Known rows, with every step that occurs:
minep-lano-zogitel-momot: [  4.6  -8.4   0.4  -0.1  91.5  -9.4  15.1  -1.4  -2.0  11.9  22.1  10.7
   6.0  24.2   8.4  -0.3   2.9  15.6 -20.6  64.3  13.1]
gunu-minep-fasike: [-12.5  16.9  33.6 -16.0 -36.1   3.1 -17.8 -25.1   0.4   5.0   3.8   8.0
  12.7  -7.1  43.3  16.7  -3.2   4.4   8.7 -22.0  36.9]
lano-minep-makosu-zogitel-gunu: [  1.3 -49.7  11.8  29.4 -55.0   4.6   5.4  12.4   2.2   1.6  -3.7 -25.4
 -36.5 -18.6 -22.7   1.5 -25.1  -6.4  35.7  16.1 -25.6]
zogitel-gunu: [ 17.5 -17.2 -13.8 -26.4  -7.9   8.2  22.1  -4.1  -0.2  -6.3  -2.8 -18.9
 -10.7   5.6 -43.4 -18.1  -5.2  15.1  32.2  -0.9 -12.8]
lano-zogitel: [  2.2  12.4 -34.1  -1.3  20.0   5.8  23.1  -7.5   1.3  -5.9  19.2  -0.2
  28.6  13.5  14.7  18.3  14.8   6.1 -14.6  20.0 -18.1]
zogitel-minep: [  4.6  20.8  -2.6 -14.6  30.4   0.8   4.5   0.3   2.6   5.1 -29.0  -1.2
 -10.7  -5.2  10.5  16.5  -4.0  -3.8 -12.5 -15.5   3.3]
zogitel-momot: [-15.5 -19.3   9.4 -12.2  54.4   6.4   5.6  -8.3   3.1   3.9 -25.2 -12.2
  14.8  -5.4 -30.3  -7.1  -8.1   8.4   4.1  30.0   7.3]
zogitel-gunu-minep-makosu: [ 17.4  -3.0  20.5 -23.4 -61.7   6.0  19.7  -7.7  -5.6   5.6   3.6  -3.2
 -21.4  -9.8 -10.8   7.2 -25.7   0.1  26.3   1.8  17.9]
makosu-minep: [ -5.8 -31.7 -27.2  -0.2 -33.0  16.0  -4.2 -14.2   3.8  -3.5  -7.4  -4.9
  32.1  -7.9   5.1   3.8  14.7 -10.0   4.5  11.9 -15.9]
gunu-minep-zogitel-momot: [-32.6  26.2  59.2 -13.0  30.9  -6.5 -11.4   2.3  -1.9  16.1 -34.1  25.1
   9.7 -11.3 -11.1  -1.1 -15.0  10.2 -18.8   9.3  41.6]
gunu-minep: [-18.6  35.7  19.0 -14.1  -1.6  -5.6  -1.4  -5.4   2.9   1.0 -16.6  20.5
  26.7  -9.7  15.4  13.8   3.1   6.2   4.1 -17.0  24.5]
fasike-minep-gunu: [ 18.5 -11.1 -21.4  14.0  -7.0   1.3   2.8 -11.2   3.3 -17.2 -17.5 -44.7
   5.9  -6.0 -23.7 -14.5   1.9  -4.9 -23.0 -20.7  -9.6]
zogitel-makosu: [  1.9  24.6  -4.5 -14.9  29.9  11.0  -0.2   2.7   3.9 -12.6  -7.5   7.4
   6.9 -14.9  18.5   3.6   7.5  -0.5  14.6 -14.3 -22.7]
fasike-minep-zogitel: [  3.3  27.2 -21.2  15.4   1.7  12.6 -13.8  -6.3  -0.7  -8.1 -14.1 -18.6
  16.2  -3.3  17.2  -5.3   4.4 -14.7 -33.9 -37.6 -13.3]
gunu-minep-lano-zogitel: [  1.3  45.4  11.2  -2.5  36.4 -22.8   9.2   1.2  -1.4   7.2  30.8  39.1
  18.2  19.5  54.1  20.5  12.8  15.4 -21.0  18.0  32.2]
makosu-minep-fasike-zogitel: [ -3.6 -32.5 -26.2  17.2 -40.8  14.7 -23.9 -12.8  -1.8  -1.5  20.5  -7.4
  19.8   5.2  19.5  -2.5  10.6 -17.9   2.1 -10.1 -12.8]
lano-minep-makosu-zogitel: [-19.7 -34.2  26.0  49.4 -35.9   3.7 -10.6  11.9   5.9  -0.7  -8.0 -18.2
  -7.5 -27.2  14.9  25.9 -10.8 -18.8   9.1  13.0 -19.4]
gunu-minep-lano: [ -5.1  34.7  42.5  -8.7  29.5 -22.1  -8.9   6.7   1.5   4.0   2.7  30.4
   6.3   1.3  31.5   8.2   7.8  12.4   0.4  -4.4  41.8]
minep-makosu-zogitel: [-24.9 -36.7  27.0  29.9 -58.7  12.8  -8.2  11.8  -0.4  -5.9   7.8 -20.8
 -20.4 -23.2 -21.8  16.2   0.7 -25.1   4.8  22.4 -14.4]
zogitel-gunu-minep: [  3.8  17.7   9.0 -33.6 -20.0  -5.7  15.9  -6.6  -1.0   2.6 -11.6  10.3
  -0.4  -0.9 -20.0  -9.8 -10.1  19.8  30.8 -15.6  19.4]
fasike-zogitel: [ -4.9  17.1 -19.1  10.5  37.9  -4.0   2.7  16.5   0.3 -12.3  -1.6  -2.6
  18.7   5.0 -19.6  -5.9   8.7  -3.7  -1.5 -23.1 -15.3]
lano-minep-fasike: [  4.1 -15.0  12.6  11.0  -1.4   8.0 -13.5 -21.0   7.7  -0.5  -1.6 -17.4
  15.3  -5.3  59.5  17.5  -8.8   6.7  16.5 -15.7  -0.8]
makosu-minep-zogitel: [-12.2 -23.6  -3.9   4.6 -43.3  14.3 -14.9  -1.3  -0.1  -2.0  -6.0   1.8
  17.3  -7.2   2.2   1.3  13.8 -11.2 -12.4   6.7 -12.7]
makosu-zogitel-gunu-minep: [-28.4   2.9  23.0  -8.1 -53.2 -11.4  -2.0  10.6   0.0   4.7 -15.3  13.5
 -15.7  -9.8 -48.5 -16.0  -4.9  11.0  30.2  -7.1  12.1]

Rows:
[-23.6  44.1  45.1  -7.5 -10.1  -8.0 -12.3   7.5  -1.7   2.0 -17.7  23.7
  11.5  -9.6  12.8  10.5   1.2   4.7 -14.3 -25.3  26.2]  gunu-minep-zogitel
[ 12.5  32.2 -32.9  -8.2  39.2   1.1  22.9  -4.7   0.2   8.5   0.5   7.0
   4.0  13.3  33.1  28.4   3.3  -1.9 -34.3   6.7  -5.6]  lano-zogitel-minep
[ 21.3 -22.3 -33.5   0.6 -27.2   6.1  13.6  -5.9   2.0 -10.8  16.6   2.5
   9.8  -2.5   7.6   2.8  16.7  -3.4 -14.5  32.7 -36.8]  lano-zogitel-makosu-minep-gunu
[-19.3 -40.5  10.9   1.7  -0.7  16.2 -14.5  -5.4  -1.1  11.9 -24.7  -0.3
  14.7  -8.4 -21.8 -11.3  -2.0  -6.3 -14.5  38.6   0.0]  makosu-minep-zogitel-momot
[ 17.1 -51.6 -38.7  -4.6 -63.5  15.3  -6.8 -15.0  -4.8   2.0  25.3 -15.0
  -7.3  15.6 -20.3 -26.7  -3.3  -6.5  28.6  -9.0 -17.5]  makosu-minep-fasike-zogitel-gunu
[ 37.8  -6.5 -22.1 -15.3  31.7  -8.3  32.4   2.8  -4.4   0.4  45.7   2.4
 -20.6  35.6  -6.3 -11.7   5.6  22.9   7.4  34.3  -6.3]  minep-lano-zogitel-gunu
[ -2.6   9.8 -47.4   8.8  12.7   8.6 -13.7   9.3   1.4  -9.5  -2.8  21.7
  23.5  -9.3  14.0  -7.7  15.5 -19.7   3.2 -19.4 -37.2]  fasike-zogitel-makosu-minep
[ 24.8   7.1  -8.5  -5.4  17.8 -11.2  29.0   4.3  -0.1   1.2  -2.2 -12.5
 -21.9  10.9 -10.6  16.6  -0.7   4.4 -40.8  17.6  -2.3]  lano-zogitel-minep-gunu
[-15.8  35.1  19.9   3.0  -9.7  -8.9 -19.5  -5.0  -2.5   2.9   9.8  16.0
  13.8   3.3  30.4   6.2  -1.8  -1.4   0.8 -40.6  28.4]  gunu-minep-fasike-zogitel
[-24.4  15.5  34.2  -1.9  31.6  -8.2 -19.7 -10.7  -3.3  16.0  -8.5  16.5
  11.3   2.7   4.0  -6.3 -18.1   4.2  -0.8  -8.9  45.3]  gunu-minep-fasike-zogitel-momot
[ -1.4 -48.9 -14.5  -1.0 -69.3  25.5 -21.1 -34.4   1.6   0.8  13.9 -14.3
  19.0  -3.8  33.6   7.7   9.4 -12.3  11.3   8.2  -3.5]  makosu-minep-fasike
[ 15.7  19.0  28.8 -28.5   9.3 -20.7   7.7   4.3  -2.7   6.6   8.5  22.7
 -21.1  11.3  -5.9 -15.4  -6.1  24.9  24.7  -6.9  34.4]  zogitel-gunu-minep-lano
[-13.4   2.3  33.2  17.1  27.7 -21.0 -21.1  30.1   1.5  10.2  -8.0  12.9
 -46.9  -1.7  -1.0   5.1   7.8  -8.2 -15.9   6.5  12.1]  makosu-zogitel-minep-lano
[ 15.4  11.7   8.7   7.2  37.2 -21.2   7.4  29.1  -0.8  -5.5 -23.8 -14.0
 -32.9   1.5 -48.0  -7.8  -5.8  -3.4 -28.1 -25.1   0.5]  fasike-zogitel-minep-gunu
[-15.7 -21.5  38.2  14.4 -19.0 -17.2  -7.8  27.0   3.2  -1.5 -30.4 -18.9
 -49.8 -16.2 -59.5  -2.6  -1.0  -7.4 -16.6   5.1   1.7]  makosu-zogitel-minep-gunu
[ 25.1   8.9  -9.4 -17.7 -52.8   5.4  38.0 -14.2  -8.3   8.3  31.0   4.2
 -10.6   7.3   8.4  19.6 -18.8   3.2   3.7  23.8   8.0]  lano-zogitel-gunu-minep-makosu
[ -2.1  -2.0  -2.2   9.9   2.2   6.1 -14.1  -2.6  -1.8  -7.6  18.1 -13.1
   3.4   9.1   6.2  -2.6   3.3  -5.4   4.3 -24.9  -2.4]  minep-fasike-zogitel
[ 25.9   7.8 -34.7  -4.5 -16.9  12.8   2.7  -7.6  -4.1  -4.8  -8.7 -24.8
 -10.8   7.1 -18.8 -28.2  -9.4  -1.8  -8.0 -33.1 -19.6]  fasike-minep-zogitel-gunu
[-15.6 -32.9   2.1  -1.6 -38.8   1.4   3.9  14.8   0.5  -5.6  -3.8 -14.6
 -25.6  -4.1 -68.6 -24.7   0.6   6.5  33.5   7.2 -19.9]  makosu-zogitel-gunu
[ -0.9  -5.8 -31.1  -7.8 -14.5  19.1 -11.2  -8.9   4.6  -7.0  -8.7  14.1
  23.4 -18.6  28.9   3.8  13.6 -13.0  12.5  -1.0 -30.2]  zogitel-makosu-minep
[  6.2  24.1  -0.5   0.7  19.0   8.7 -20.1   4.3  -1.4 -10.6  17.5   5.4
  -5.8  -1.9  30.9  -4.3   3.1  -8.6  10.9 -37.3 -18.1]  minep-fasike-zogitel-makosu
[ -3.0 -55.0  15.6   9.0 -80.1  13.3   8.4  12.6  -3.9  -3.1  11.7 -28.9
 -48.9 -12.8 -58.5  -7.1 -12.9 -13.1  32.2  25.6 -20.2]  minep-makosu-zogitel-gunu
[  1.0  37.7 -19.1   4.4  53.4  -8.2   2.4  21.1  -0.2   2.4 -21.2   6.0
  -7.1   4.2  -4.6   4.9  -3.0  -9.9 -22.6 -35.5  -5.0]  fasike-zogitel-minep
[ -6.7  -5.9 -20.7  -5.1  61.8   7.0  24.4 -12.7   0.9   7.7   1.6  -1.3
  26.6  13.2  -7.0   5.1  -1.9  10.6 -17.5  53.5  -2.2]  lano-zogitel-momot
[ 14.3  10.7 -12.7   3.9  48.0 -10.4  16.0   3.5  -1.1  -2.7  39.4  10.5
   7.1  24.4  32.5  12.6  19.0  10.9 -19.5  32.8  -0.3]  minep-lano-zogitel
[-15.7   1.8  44.3  -2.3 -23.2 -27.9 -10.3  22.9  -2.0   8.0   6.8  27.1
 -35.3   2.6 -32.0 -22.1   0.3  16.2  25.7   6.1  28.0]  makosu-zogitel-gunu-minep-lano
[ 34.6  52.2 -59.9  12.8  67.6  -1.4   1.9  -7.8   0.0  -5.6  30.3  15.9
  11.0  16.0  80.5   3.1  15.0  -8.2 -33.2  -9.3 -24.3]  fasike-minep-lano-zogitel-makosu
[ 19.8  13.3 -27.8  15.4  42.4  -3.7  -9.9  -8.1   2.0  -5.2   5.5 -12.0
  10.1   8.5  36.6  -7.4   9.9  -7.5 -18.6 -20.0   2.0]  fasike-minep-lano
[  1.3  35.1  -8.7 -16.9   6.9 -16.3  13.0  13.6  -4.4   0.3  -7.0  19.8
  -0.6   8.8 -36.2 -20.9  -9.3  13.4  19.1 -34.8  10.2]  fasike-zogitel-gunu-minep
[-13.9 -52.1 -12.6  12.3  -0.8  15.6 -24.2 -18.6  -2.1  12.1   1.8  -7.0
  17.6   3.8  -7.0 -16.0  -5.0 -13.5  -0.4  22.4   4.1]  makosu-minep-fasike-zogitel-momot
[ 12.2 -22.6  23.0  16.9  16.3 -14.2   7.9   5.6   9.7 -12.0 -24.3 -26.8
   4.7 -11.1 -11.0   2.1  -7.0  16.0   4.3  -2.7  -9.9]  lano-minep-gunu
